What can hang from each mark
gofo: medu menor
gukosu: menor
medu: gofo
dinobu: lozip
vovu: dinobu ziso
lozip: dinobu menor
ziso: gofo vanit
menor: gofo gukosu lozip

Each row was made from one small tree. The marks that hang from a mark follow it in brackets, in alphabetical order. Every link used is in the known rows. Write each row's tree.
Known rows
dinobu{lozip}: [ 1.70 -0.26 -0.67  1.06 -1.05 -1.98  1.49  1.41 -0.69 -1.57  1.13 -0.52
 -0.21 -2.16 -0.52 -1.40 -0.28  0.41  0.43 -0.64 -0.22 -0.52]
vovu{dinobu{lozip} ziso}: [ 0.06 -0.33 -1.04  2.85 -1.39 -2.66 -1.79  1.41 -1.12 -1.07 -2.16 -1.92
  2.25 -2.31 -1.76 -0.04 -0.77  0.94 -1.38 -0.37 -2.82  2.31]
gofo{menor}: [ 0.91 -0.28  0.94 -2.41 -0.42  0.35  1.27 -0.02  0.24 -0.93  1.98  0.02
 -1.26 -0.58 -0.18 -0.79 -0.77 -0.07  2.67 -0.40  0.37 -2.09]
dinobu{lozip{menor{gofo{medu} gukosu}}}: [ 0.21  0.59 -0.63  0.36  1.29 -3.13  3.06  1.11  0.54 -0.50  4.26 -1.88
 -1.94 -0.10 -1.01 -1.53 -0.37  0.22  1.89 -1.32  1.66 -1.56]
gukosu{menor}: [ 1.03 -0.07  0.72 -1.33  1.44  0.87 -0.01 -0.50  0.15 -0.43  2.49  0.35
 -0.01  0.90  0.45 -1.10 -1.02  1.27 -0.37 -0.53  2.52 -2.13]
vovu{ziso{gofo{menor{lozip}} vanit}}: [-0.07 -1.10  1.32  1.97 -0.60  1.33  1.29  0.63 -0.99  0.65 -4.18 -1.45
 -2.58 -0.76 -0.65  2.96 -2.86  0.10 -0.10 -0.78  0.21  1.11]
ziso{gofo vanit}: [-0.64  0.00  0.81  2.79 -1.55  1.51  1.56  0.41 -0.10  1.78 -4.62 -0.11
 -3.79  1.36  0.04  2.76 -1.52 -0.47  0.37 -0.06  0.95  1.74]
gukosu{menor{gofo{medu} lozip}}: [-0.03  0.48  0.76 -2.81  3.36  0.98  1.94 -0.47  0.64  0.13  5.16  1.15
 -0.61  2.44 -0.23 -0.20 -1.69  1.52  1.44 -2.05  2.53 -1.00]
dinobu{lozip{menor}}: [ 1.31  0.20 -0.16  1.85  0.41 -2.44  2.39  0.48 -0.69 -1.45  2.93 -2.23
 -0.78 -1.70 -1.29 -1.34 -0.64  0.22  0.23 -0.44  0.98 -2.35]
vovu{dinobu{lozip{menor{gofo gukosu}}}}: [-0.68  0.87 -1.15  1.16  0.74 -3.05  0.42  0.46  0.60 -0.86  2.86 -1.74
  0.76  0.57 -1.71 -1.77  0.65  0.18  0.61 -0.46  0.00  0.06]
medu{gofo{menor}}: [-0.42  1.76  0.93 -3.66 -1.85 -1.02  0.94  0.04  0.69  0.34  1.00 -0.17
 -0.95  0.70 -0.30 -0.78 -0.52 -2.03  2.72 -1.04  1.12 -0.18]
lozip{menor}: [-0.53  0.67  0.74  1.14  2.05 -0.64  1.28 -1.33 -0.04  0.17  2.58 -2.42
 -0.85  0.71 -1.05  0.13 -0.52 -0.22 -0.33  0.32  1.76 -2.65]
ziso{gofo{menor} vanit}: [ 0.00 -0.21  1.49  1.12 -1.86  1.72  2.44  0.37  0.09  1.14 -3.20 -0.12
 -4.69  0.98 -0.10  2.17 -2.06 -0.56  2.25 -0.35  1.26  0.30]
gukosu{menor{gofo lozip{dinobu}}}: [ 0.49  0.47  0.24 -2.27  5.42  0.81  2.25 -0.93  0.92 -0.42  5.16  0.70
  0.28  2.83 -0.89 -0.46 -0.31  0.93 -0.49 -1.20  4.00 -1.72]
vovu{ziso{gofo{medu} vanit}}: [-0.87 -0.29  0.72  3.11 -2.00  0.56 -0.15  1.16 -0.84  1.93 -6.15 -1.09
 -2.41 -0.36 -0.24  3.65 -2.78  0.57 -0.10 -0.61 -1.32  3.16]
ziso{gofo{medu menor{lozip}} vanit}: [-0.03  0.59  1.81  0.68 -2.05  2.02  2.90  0.51  0.26  0.67 -2.11  0.17
 -4.39  1.16 -0.13  2.20 -3.04  0.30  3.81 -1.59  0.10  1.06]
vovu{dinobu{lozip{menor}} ziso}: [-0.20  0.00 -0.68  3.43 -0.38 -2.96 -1.18  0.77 -1.13 -0.99 -0.89 -3.13
  1.84 -1.93 -2.29  0.04 -1.01  0.83 -1.52 -0.23 -1.98  0.99]
ziso{gofo{medu}}: [-1.03  1.06 -0.29  1.97 -2.05  0.17  0.80  0.44  0.46  1.00 -2.96  1.09
 -2.84  0.93 -0.92  1.73 -1.35  0.74  1.96 -0.90 -0.84  1.48]
medu{gofo{menor{lozip}}}: [-0.18  1.64  1.14 -3.84 -0.82 -0.47  1.80 -0.28  0.56 -0.47  2.22 -0.31
 -0.46  0.69 -0.54 -0.96 -0.76 -1.95  2.54 -1.67  1.49 -0.55]
gofo{medu menor{gukosu lozip}}: [ 0.73  0.70  1.12 -3.91  0.16  0.45  2.18  0.56  1.62 -1.91  4.55 -0.10
 -1.17  0.39  0.49 -2.25 -1.51  1.01  5.22 -2.78  0.26 -1.40]
gofo{menor{gukosu lozip}}: [ 1.09 -0.64  0.95 -3.53  1.94  0.85  2.63 -0.09  1.22 -2.43  4.75 -0.67
 -0.91  0.13  0.22 -2.59 -0.51  0.00  2.81 -1.86  2.45 -3.00]
ziso{gofo{medu menor{gukosu lozip}} vanit}: [-0.13  0.45  1.58  0.06 -1.44  1.82  3.05  0.77  1.05  0.45 -1.45 -0.19
 -4.64  1.67  0.40  1.14 -2.56  0.24  4.03 -2.05  1.15  0.74]
gofo{medu menor{gukosu lozip{dinobu}}}: [ 1.10  1.27  0.67 -3.54  1.31  0.04  2.23  0.38  2.11 -2.20  4.44 -0.22
 -0.50  0.90 -0.05 -2.34 -0.63  0.92  4.51 -2.39  0.68 -1.38]

Which tree is each row?
[-0.07  1.95  0.63 -4.20  0.59 -0.94  1.97 -0.10  1.74 -0.90  2.83 -0.73
 -0.18  1.51 -0.39 -2.11  0.25 -2.06  2.27 -1.78  2.86 -0.81] | medu{gofo{menor{gukosu lozip{dinobu}}}}
[ 1.20  0.08 -0.40  1.25  0.99 -2.62  2.52  0.74  0.10 -1.70  3.62 -2.57
 -1.05 -1.20 -0.76 -2.38 -0.20  0.16  0.46 -0.85  2.06 -2.68] | dinobu{lozip{menor{gukosu}}}
[ 0.31  0.73 -0.35  0.95  0.75 -2.92  2.90  0.83 -0.24 -0.26  3.58 -1.56
 -1.71 -0.56 -1.52 -0.49 -0.83  0.28  1.65 -0.91  0.61 -1.25] | dinobu{lozip{menor{gofo{medu}}}}
[ 1.75  0.34  0.64 -1.19  4.08  1.33  1.26 -1.14  0.46 -1.87  4.14  0.02
  1.39  1.36 -0.40 -1.49 -0.53  1.35 -1.35 -1.00  3.50 -2.53] | gukosu{menor{lozip{dinobu}}}
[-0.25  0.69  1.60  0.86 -3.07  1.45  2.06  0.85  0.34  1.47 -3.36  0.30
 -4.88  1.17  0.10  2.41 -2.79  0.16  3.96 -1.05 -0.30  1.40] | ziso{gofo{medu menor} vanit}
[ 0.05  1.70 -0.46  1.01  5.25 -1.71  1.68 -1.20  2.11 -0.74  3.34 -3.23
  0.23  2.41 -1.45 -1.59  1.92 -0.50 -1.45  0.52  4.12 -2.95] | lozip{dinobu menor{gukosu}}
[-1.20  1.80 -0.91 -0.02  6.57 -2.22  2.68 -1.00  2.58  0.72  4.35 -2.55
 -0.92  3.83 -1.93 -0.57  2.18 -0.88 -0.63  0.27  4.62 -2.14] | lozip{dinobu menor{gofo gukosu}}
[-1.22  1.38 -1.11 -2.84  5.65 -0.84  3.20  0.44  3.04 -0.13  5.08  0.20
 -0.34  3.95 -0.67 -1.01  1.24  0.13  2.02 -2.46  2.78  1.08] | menor{gofo{medu} gukosu lozip{dinobu}}
[-1.76  0.58 -0.45 -3.39  4.00 -0.26  3.05  0.66  2.34  0.28  5.25  0.41
 -1.33  3.22  0.13 -0.84 -0.02  0.27  3.07 -2.97  2.21  0.97] | menor{gofo{medu} gukosu lozip}
[ 0.32  0.17 -0.68  0.51  1.90 -2.98  3.20  0.90  0.41 -0.67  4.34 -2.10
 -1.87 -0.19 -1.11 -1.67 -0.02 -0.10  1.05 -1.00  2.43 -2.09] | dinobu{lozip{menor{gofo gukosu}}}
[-1.58 -0.12 -0.01  4.11 -1.72 -0.18 -1.73  0.70 -0.72  1.25 -6.17 -1.66
 -0.26  0.20 -1.33  2.83 -1.66  0.34 -1.41  0.00 -1.99  3.90] | vovu{dinobu ziso{gofo vanit}}
[-2.13  1.27  0.06 -0.99  3.35 -1.63  2.24 -0.39  1.75  1.51  4.47 -2.00
 -2.52  2.95 -0.68 -0.18 -0.15 -0.17  2.05 -0.94  2.74 -1.48] | lozip{menor{gofo{medu} gukosu}}
[ 0.92  0.84  1.45 -3.04 -0.67  0.75  1.95  0.15  0.47 -1.61  3.55  0.46
 -0.85 -0.29 -0.25 -0.72 -2.12  1.08  4.89 -2.17 -1.26 -0.97] | gofo{medu menor{lozip}}
[-1.97  0.62  0.00 -0.78  4.20 -1.42  2.51 -0.72  1.56  1.29  4.55 -2.25
 -2.37  2.80 -0.80 -0.34  0.31 -0.69  0.85 -0.52  3.83 -2.22] | lozip{menor{gofo gukosu}}
[-0.99  0.50 -1.20 -2.60  6.87 -0.52  3.57 -0.01  2.75 -0.47  5.20 -0.23
 -0.11  3.78 -0.85 -1.24  1.92 -0.57  0.33 -1.83  4.30 -0.06] | menor{gofo gukosu lozip{dinobu}}
[-1.75  0.54  0.06  3.91 -2.58 -0.38 -2.00  0.99 -0.53  1.55 -6.27 -1.37
 -0.40  0.33 -1.23  3.03 -2.14  0.86 -0.27 -0.41 -3.02  4.69] | vovu{dinobu ziso{gofo{medu} vanit}}
[-1.23  2.60 -0.46  0.68  4.87 -2.18  2.25 -1.07  1.63  1.23  3.24 -1.73
 -0.68  3.29 -2.58  1.13  1.03 -0.38  0.23  0.43  2.05 -0.91] | lozip{dinobu menor{gofo{medu}}}
[-1.53 -0.38 -0.57 -3.12  5.23  0.02  3.41  0.21  2.06 -0.07  5.41 -0.01
 -1.16  3.00 -0.03 -1.09  0.67 -0.44  1.40 -2.36  3.73 -0.13] | menor{gofo gukosu lozip}
[-0.55  1.65  0.68 -4.29 -1.29 -1.22  1.10  0.31  1.51  0.12  1.65 -0.55
 -1.18  1.19  0.21 -1.82 -0.09 -2.07  2.95 -1.47  2.20 -0.51] | medu{gofo{menor{gukosu}}}
[ 0.76  0.33 -0.66 -1.04  4.98  0.18  2.12 -0.33  2.12 -2.57  3.81 -1.20
  1.53  1.71 -0.14 -2.68  1.62 -0.01 -0.89 -1.48  3.56 -1.23] | menor{gukosu lozip{dinobu}}
[ 0.44  0.25 -0.42  1.10  1.29 -2.78  3.07  0.60 -0.40 -0.45  3.62 -1.76
 -1.59 -0.65 -1.61 -0.60 -0.47 -0.08  0.83 -0.60  1.34 -1.80] | dinobu{lozip{menor{gofo}}}
[-1.54  0.79  0.04 -2.11  2.80  0.13  2.82  0.07  0.67  0.77  3.82  1.14
 -0.85  2.27 -0.94  1.32 -0.90  0.37  2.59 -2.15  0.01  1.62] | menor{gofo{medu} lozip}
[ 1.28  1.46  1.04 -2.66  0.48  0.32  2.03 -0.02  0.97 -1.89  3.44  0.30
 -0.13  0.19 -0.79 -0.84 -1.24  0.97  4.16 -1.80 -0.89 -0.91] | gofo{medu menor{lozip{dinobu}}}
[-1.37  2.45 -0.81 -0.20  5.69 -2.42  2.44 -0.70  2.74  0.94  4.21 -2.26
 -1.04  3.98 -1.78 -0.38  1.65 -0.38  0.57 -0.19  3.58 -1.36] | lozip{dinobu menor{gofo{medu} gukosu}}
[-1.03  1.96 -0.52  0.84  5.75 -1.96  2.49 -1.39  1.42  1.01  3.37 -2.03
 -0.51  3.13 -2.68  0.94  1.51 -0.82 -0.97  0.88  3.12 -1.73] | lozip{dinobu menor{gofo}}
[-1.14 -0.29 -0.36  2.00 -0.28 -0.50 -0.72  0.35  0.11 -0.65 -2.58 -1.41
  0.09 -0.17 -2.05  0.77 -1.33  0.70 -0.12 -0.98 -0.96  1.49] | vovu{dinobu ziso{gofo{menor{gukosu lozip}}}}
[-0.76  0.13 -0.96  5.04 -0.94 -2.62 -0.36  0.74 -1.01 -0.53 -2.84 -2.65
  0.00 -1.43 -3.05  1.09 -1.49  0.85 -1.35 -0.39 -1.49  1.30] | vovu{dinobu{lozip{menor}} ziso{gofo}}
[-0.35  0.72  0.42 -2.56  1.87  0.18  0.74  0.02  0.78  1.27  3.37  1.31
 -1.30  2.47  0.11  0.06 -1.31  1.38  1.66 -1.23  1.97 -0.52] | gukosu{menor{gofo{medu}}}
[-0.08  0.06  0.23  1.67 -0.12  0.13  0.86  0.56 -0.25 -0.04 -3.10 -0.70
 -1.40 -0.70 -1.73  2.23 -2.12  0.88  0.53 -1.08 -0.81  0.97] | vovu{ziso{gofo{medu menor{lozip{dinobu}}}}}
